Each row was made from one path, in order. Every step used is in the known rows, and no mark comes twice. Write each row's path.
In the rows, zero is written as 128.
Known rows
A/G/Q: [143 129 129 140 158 100 142 144 169 105 107 130 129 106 179 108 140 127
 134 161 130 116  88]
L/Q/M: [ 66  87  80 102 112  95 118  99 122 143 109 140 152 118 111 165 106  77
 142 107 135 140 121]
N/A/G/Q/L: [ 97 103 173 121 157 138 147 155 104 117 109 105  78 155 155  53 142 167
 111 144  79 125 115]
X/Q/M: [ 82 144 114 134 107 138 102 136  97 128 121 139 152 101  88 168 147 135
  95 113  81 139  93]
G/Q: [155 131 131 164 105 104 139 147 145 145 131 147 120  94 144 112 138 104
 138 116 167 132  75]
G/A/X/Q/W/Y: [124 191 129 157 113 191  73 161 113 115  92 156 146 124 149 250 154 110
 120 168  26 110 125]
X/Q/N/A: [124 142 108 146 116 142 126 131 147 133 169 110 124 110  29  91 134 136
  94 112 101 164 127]
X/Q: [132 149 116 186 102 119 138 119 145 133 128 105 148  94 103 141 154 132
 122 137 137 131  85]
M/A/G: [172 131  99 126 143 164 153 108 139 101 148 107 134 174 119 104 111 160
 145 154 158  96 157]
A/X/Q/L: [104 159 152 182  91 138 156 108  94 157  89  94 135 127 152 104 177 169
  92 173  68 108  87]
N/A: [155 100 102 134 105  96 138 101 154 129 167 110  93 132  71  90 140 144
 120 103 171 132 146]
L/Q/N/A/X: [119 113  71 116 124  70 158  65 168 136 145 119 140 121 102  73 112  93
 106 153 124 150 171]
W/A/G: [129 100 133 125 150 108 141 133 171  94 139  99 141 149 176 132 146 166
 197 148 191 106 141]
A/X/Q: [148 177 113 182 105  90 158  96 147 127 114 110 160  89 153 122 176 147
  90 188 105 112  97]
W/Q/N/A: [174  79 104 127 141 107 123  94 136 145 157 108  79 129 116 118 103 128
 124  69 150 141 160]
Q/W: [109 106 123 108 110 164  97 111 171 182 128 149 113 128  84 192 109 108
 138  96 181 131  99]
G/Q/N/A/X: [161 147 121 123 121  99 144 130 147 132 153 154 116 103 119  44 141 122
  75 140 103 151 131]
Q/W/A/G: [ 79  99 163  80 167 160 114 143 175 134 126 127 140 158 157 197 115 150
 185 141 178 123 141]
N/A/X: [171 124  99 133 109  67 155  77 160 121 148 114 108 125 124  73 161 161
  88 152 142 115 158]
M/Q/W: [105  73 140 107 129 144  98 121 158 132 111 148 137 104 137 189 104  94
 118  94 176 137 116]
W/Q/M/A/N: [188 141 150  90 147 125 117 122  11 132 105 137  99 173 181 154  66 103
 147  81 130  93 193]
W/A/G/Q/N: [121 125 157 117 165 140 129 187 158 104 142 140 146 129 174 105 122 130
 186 136 150 143 117]
X/Q/W/Y: [111 154 153 176 113 197  74 150 142 169  81 143 151  99 130 240 133 109
 145 132  99 158 102]
M/Q: [154  75 110 152 115  92 126 108 154  96 125 123 137  96 152 128 134 107
 128 105 188 121 119]
X/Q/N: [124 153 104 164 105 156 113 127 156 149 147 122 150 100  59 125 132 118
 122 113 119 149  89]
N/A/G: [143  97  99 109 159  95 139  95 182  91 148  96 105 143 107  88 141 166
 120 144 138 114 159]

Write each row's path
[190 106 101 126 145  77 143  70 135 138 141 114  95 126 165 101 127 143
  90 121 117 124 171]
W/Q/N/A/X
[184 155 112 116 109 104  96 141 115  97 147 134  80 160  90 135 111  81
 180  89 146  61 143]
G/A/N
[138 120 134 122 169  90 154 140 155  88 130 119 105 118 150  74 143 144
 109 160 112 132 129]
N/A/G/Q
[162 161 134  76 117 153 104 137  46 131 134 157 117 173  91 109  82 104
 147  84 139 101 178]
Q/M/A/N
[121 140 199  86 132 129 104 155 129 165 115 140 113 157 147 179  91  96
 212  97 211 119 154]
Q/W/A/N
[140  72 149 166 111 134 132  95  78 179  93  88  76 155 189 150 125 144
 157  85 146 102 103]
W/Q/L
[145 121 125 124 121 130 124 154 148 139 168 150  98 107  70  64 118 107
 112  90 133 167 120]
G/Q/N/A
[163 124  86 112 112 102 128  85 170 137 170 134 110 124  78  63 139 144
  85 124 123 131 160]
Q/N/A/X
[ 66  93 109 110 123 128 125  94 167 181 104 138 143 123 110 207  82  60
 160 122 176 147 112]
L/Q/W
[ 93 182 219 116 139 140 120 174 105 153 102 127 145 129 151 193 109 104
 186 132 153 134 136]
X/Q/W/A/N
[ 94 113  84  97 111 152 143 111  65 131 131 142 159 159  97 145  79  87
 139 110 139 139 161]
L/Q/M/A
[ 68 147 184 137 122 170 129 168 127 159 128 124 160 123 124 214 132 136
 160 130 157 158 105]
X/Q/W/A
[ 94 122 128  90 162 121 103 160 122  99 100 164 134 114 165 134 132 125
 108 135  81 126  95]
A/G/Q/M
[132 174 154 181 109  88 175 131 124 108 128 102 177 106 192 133 182 166
 138 190 135 124 124]
W/A/X/Q
[171 154 134 136 158 158 168 157 113  99 133 133 137 150 163  86 111 135
 133 167 135 112 127]
M/A/G/Q
[125 172 155 155 129 151 108 125 133 145  87 132 140 103 153 184 156 142
  85 184  52 159 155]
N/A/X/Q/W/Y
[159 104 114 110 132 157 125 116  32 134 130 137 113 163 156 174  91 134
 122  77 133 117 163]
W/Q/M/A
[112  59 149 152 101 140 123 119 101 126 105 108 112 131 156 108 134 131
 134  89 153 116 108]
M/Q/L
[169 143  73 134  94 104 121 113 140  93 157 139 112 146 115 135 153 126
 122 138 112  66 128]
G/A/X
[124 172 141 161 113 127 147 140 136 125 147 120 180 109 145 119 159 152
 137 164 122 141 123]
W/A/X/Q/N
[127 124 168 140 163 102 156 178 148  90 123 121 143 128 222 117 143 146
 184 163 168 125 112]
W/A/G/Q
[152 148  99  94 103 154 134 106  70 125 142 162 148 160 118 116 124 152
  85 133 112 107 164]
Q/M/A/X
[140 177 102 166 111 126 132 103 159 141 132 127 165  91 107 113 152 133
  87 161  89 132  99]
A/X/Q/N
[ 88 135 154 186  90 169 136 133  91 164 107  92 120 132 106 119 155 154
 126 122  98 126  72]
X/Q/L
[ 92 114 131  69 175 107 119 160 109  84 120 151 108 124 136 101 138 147
  80 134  61 142 137]
N/A/G/Q/M
[ 93  85  70  95 173  99 142  85 189 106 139 101 132 140  88  89  91 100
 140 146 122 149 171]
L/Q/N/A/G
[143  66 103 112 128 115 114 114 155  92 165 127 117 107  79  76 115 109
 100  75 154 156 162]
M/Q/N/A
[ 98 165 117 105 160 189 133 146  66  84 122 127 170 155 107 141 122 166
  88 163  53 121 147]
X/Q/M/A/G
[ 90 125 202 114 123 156 126 196 127 166 127 162 132 123 167 188 117 107
 175 111 189 159  96]
G/Q/W/A
[137 206 155 109 126 159 122 157  22 118 117 142 144 152  93 123 100 109
 116 118  85 119 161]
X/Q/M/A/N
[102 111 168 141 145 152 136 154 116 139  87 115 102 144 181  88 140 148
 139 148  98 110  78]
A/G/Q/L
[105 124 131 112 111 121 103 164 100 134 119 179 125  99 127 142 132 105
 110  92 111 143  82]
G/Q/M
[137  97  85  87 160 130 113 104 190 108 166 115 110 144  61  76 118 152
 120 119 124 131 161]
Q/N/A/G
